Each row was made from one path, in order. Every step used is in the known rows, and no mark comes twice. Write each row's path.
Known rows
talag-repas: [  76,  315,  -75,  -27, -110,   28,  -83, -162,  -87,   -4,  117, -235,
  -33,    1,  -72,    5,  -48,  111,  187,  -40,   59]
talag-repas-zulo: [  18,  125, -114,   26, -147,   18, -130, -283, -119,   64,   70, -242,
 -163,  -19, -130,  152,   19,   77,  155,  -73,  144]
pokubu-repas: [ 131,  105,  -41,  212,  -90,  -84,  110,  131, -145,   49,  -10, -160,
  -76,   37,   -7,  110,  347,  -17,   99, -184,  -79]
nize-nise-pokubu: [ 102, -132,  -75,  392,    0,  -49, -136,  139,  151,  284,  -59,  277,
  -69,  -40,   68,  208,  367,  102,   25, -144, -109]
zulo-repas-pokubu: [  79,  -39,    3,  190,  -51, -111,  -71,  133, -147,   -5,  -57,   48,
  -88,  -42,  -77,  270,  193,  159,  132, -275,   44]
nise-repas-zulo: [  91, -106,  -76,   44,  -91, -151,   62,  233,  134,  161,   61, -161,
  -58,  -99,  -87,  350,  241,  -95,   38,  -66,  -57]
nise-nize-pokubu: [  55, -167,  -52,  415,   62,   72,    1,  409,  -91,  192, -106,  393,
  198,   24,   -8,  252,  280,  -23,   34, -241,   27]
repas-zulo-nize-pokubu: [ -68, -325,  -96,  279,    7,   62, -213, -104,  -30,  209,  -83,    6,
   62,  -60,  -39,  330,  260,   39,   24, -137,   35]
zulo-nise-nize-pokubu-repas: [  36, -287,  -67,  379,  100,   80,  -57,  246,  -50,  182, -148,  157,
   51,  -21,  -30,  438,  104,  219,   49, -228,    7]
nise-pokubu-repas-zulo-nize-talag: [  77, -190,  -11,  464,  -37,   20,  130,  137, -164,  194,   -6,   52,
 -114,  -48,   76,  442,  668,  -53,   56, -295, -276]
talag-repas-zulo-nize-nise: [  -7,   72, -132,  108,  -62,   67, -254, -288,  -85,  112,   20, -227,
  -67,  -45,  -70,  241,   85,  152,  154,  -57,  146]
zulo-nise: [  27, -157,  -51,   73,    7,   53, -107,  -32,  131,   97,    0,  -61,
  -37,  -65,  -71,  224, -195,  275,   77,  -67,  -30]
talag-zulo: [  49, -113,   12,   17,    0,  -49,  -31, -136,   12,   47,  144, -181,
   -7,  -15, -160, -193,  435,   42,  134, -171,  -66]
nise-pokubu-repas: [ 120,  -42,   10,  375,  -66,  -24,  242,  232, -106,  157,   56,   16,
  -45,  -40,   62,  305,  493,  -98,   84, -256, -286]
repas-pokubu: [  67,  -30, -110,   94, -190, -167,  -15,  -42,  -72,   51,  -76,  153,
  -57,   11,  -88,  188,  422,    4,  113, -139,   43]
zulo-nise-repas: [  77, -129,  -48,   26,   19,  -38,  -17,  157,  192,  118,   23, -153,
   -9, -109,  -61,  361,  -90,  216,   67,  -41, -112]
pokubu-repas-zulo-nise-nize: [  53, -226,  -91,  324,  -55,  -32,   45,   81, -169,  136, -108, -121,
 -202,   -7,  -78,  449,  321,   35,   63, -257,   40]
nize-nise-repas-zulo: [ 112, -149, -136,  237,  -23, -173, -205,  170,  210,  277,  -99,   93,
 -122,  -56,  -15,  285,  351,   76,    2,  -67,   38]
nize-talag: [ 118,   31,  -37,  234,  -51,   -5, -158,   19,  -39,   53,  -17,  263,
 -160,   57,   19,  -65,  409,  164,   28, -136, -103]
zulo-nise-nize: [  21, -250,  -50,  173,   53,  129,  -22,  189,   88,  132,  -42,  100,
   37,  -57,  -77,  377, -132,  204,   82, -140,   27]
zulo-nize: [  -8,  -17,  -12,   68,   45,  137,  -62,   18,   80,   74,   55, -129,
  281,  -75,   34,  139,   46,   83,  115,  -23,  -84]

Write each row's path
[  93, -196,   -5,  355,   50,   32,  -30,  287, -193,   69,  -72,  367,
  -57,   37,  -74,  203,  641,   83,   92, -349,   30]  nise-nize-talag-zulo-repas-pokubu
[  86, -131,  -57,  504,   56,   34,   51,  442, -179,  188, -152,  304,
  154,   46,    8,  302,  440,  -48,   43, -297,   21]  nise-nize-pokubu-repas
[  14,  -72,  -34,  371,  107,   74, -126,  101, -129,  136,  -97,  -30,
  298,  -19,  105,  226,  389,  100,   71, -159, -111]  zulo-nize-pokubu-repas
[ -44, -359, -101,  296,    2,   60, -199,  -84,   75,  263,  -61,   30,
  -41,  -95,  -13,  415,  286,   41,   32, -130,   19]  repas-zulo-nize-nise-pokubu
[ 120,  227,  -63,  184,  -71,   24, -210, -133, -156,    5,   18,   98,
 -194,   68,    4,  -57,  353,  228,  103, -112,  -33]  nize-talag-repas
[  36, -225,   12,  243,  126,   13,  -95,  -78,  -25,  149,   49, -177,
   85,  -57,  -25,   49,  713,  107,  137, -218, -139]  talag-zulo-nize-nise-pokubu-repas
[  50, -144,  -65,   53,  -31,  -83,   39,  226,  129,  160,   52, -218,
   60, -128,  -45,  413,  254,  -59,   55,  -45,  -78]  nise-repas-zulo-nize
[  26,  -31,  -15,  198,   67,  147, -172,    7,    2,   64,   -5,   52,
  145,  -23,   84,   93,  309,  184,   75,  -69, -120]  zulo-nize-talag
[  46,  -72,  -60,  176,  105,   32, -172,  167,  185,  190,  -32,  -64,
  245,  -96,   90,  273,  249,  140,   72,  -11,  -58]  zulo-nize-nise-repas
[  12,  -93,  -63,  200,   96,   89, -234,   23,  140,  177,  -46,    2,
  221,  -63,   81,  174,  166,  180,   79,  -27,  -12]  zulo-nize-nise
[  39, -189,   -3,   95,  128,  -19, -154,  -46,   93,  130,   71, -210,
  143,  -75,  -61,    2,  582,  123,  129, -126,  -82]  talag-zulo-nize-nise-repas
[ -47, -470, -120,  312,    3,   59, -165,    4,    5,  236, -137,  137,
 -121,  -58, -129,  485,   75,  111,    9, -207,  111]  repas-zulo-nise-nize-pokubu
[  39, -114,  -71,  265,  -64,  -26,   33,    2, -171,  111,  -65, -235,
  -83,  -13,  -24,  333,  416,  -29,   84, -205,  -14]  pokubu-repas-zulo-nize
[ 111, -181,  -36,  202,   17,  -95, -187,  -84,  -72,   53,  -38,  124,
 -227,   15,  -77,   45,  781,  259,   64, -224, -117]  nize-talag-zulo-nise-repas-pokubu
[  58, -185,  -11,  402,  -50,   17,  174,  148, -125,  198,   27,  -47,
  -53,  -72,   50,  461,  543,  -99,   73, -276, -246]  nise-pokubu-repas-zulo-nize
[  62, -129,   80,   96,   75,  -43,  -86,  -24,  -77,    7,  127, -222,
  -54,  -48, -161, -104,  348,  146,  153, -274,  -56]  talag-zulo-repas
[ -24, -431, -112,  266,  -19,   73, -149,  -26,    9,  198, -106,  138,
 -222,  -47, -128,  454,  127,  138,   17, -188,   96]  repas-zulo-nise-nize-talag
[  11, -196,   14,  229,  127,    9, -116, -102, -128,   93,   35, -179,
  179,  -19,  -55,  -38,  690,  100,  127, -232, -109]  talag-zulo-nize-pokubu-repas
[ 110, -111,   18,  278,   18,  -77, -207,  -68, -188,   -3,  -29,  156,
 -235,   38,  -70,  -61,  772,  235,   88, -307,  -80]  nize-talag-zulo-repas-pokubu
[  12, -197,   -4,  111,  120,   26, -197, -143,   58,  120,   62, -159,
  124,  -49,  -69,  -68,  516,  145,  132, -137,  -55]  talag-zulo-nize-nise
[  48, -230, -105,  522,   14,  -93, -166,   39, -218,  213, -210,  103,
  -62,   31,    0,  301,  496,  113,   -6, -279,  -28]  nize-pokubu-repas-zulo-nise
[  63, -154,  -97,  529,  -18, -106, -135,   73, -235,  199, -190,  125,
  -34,   51,    5,  219,  565,   28,   -6, -275,  -29]  nize-pokubu-repas-zulo
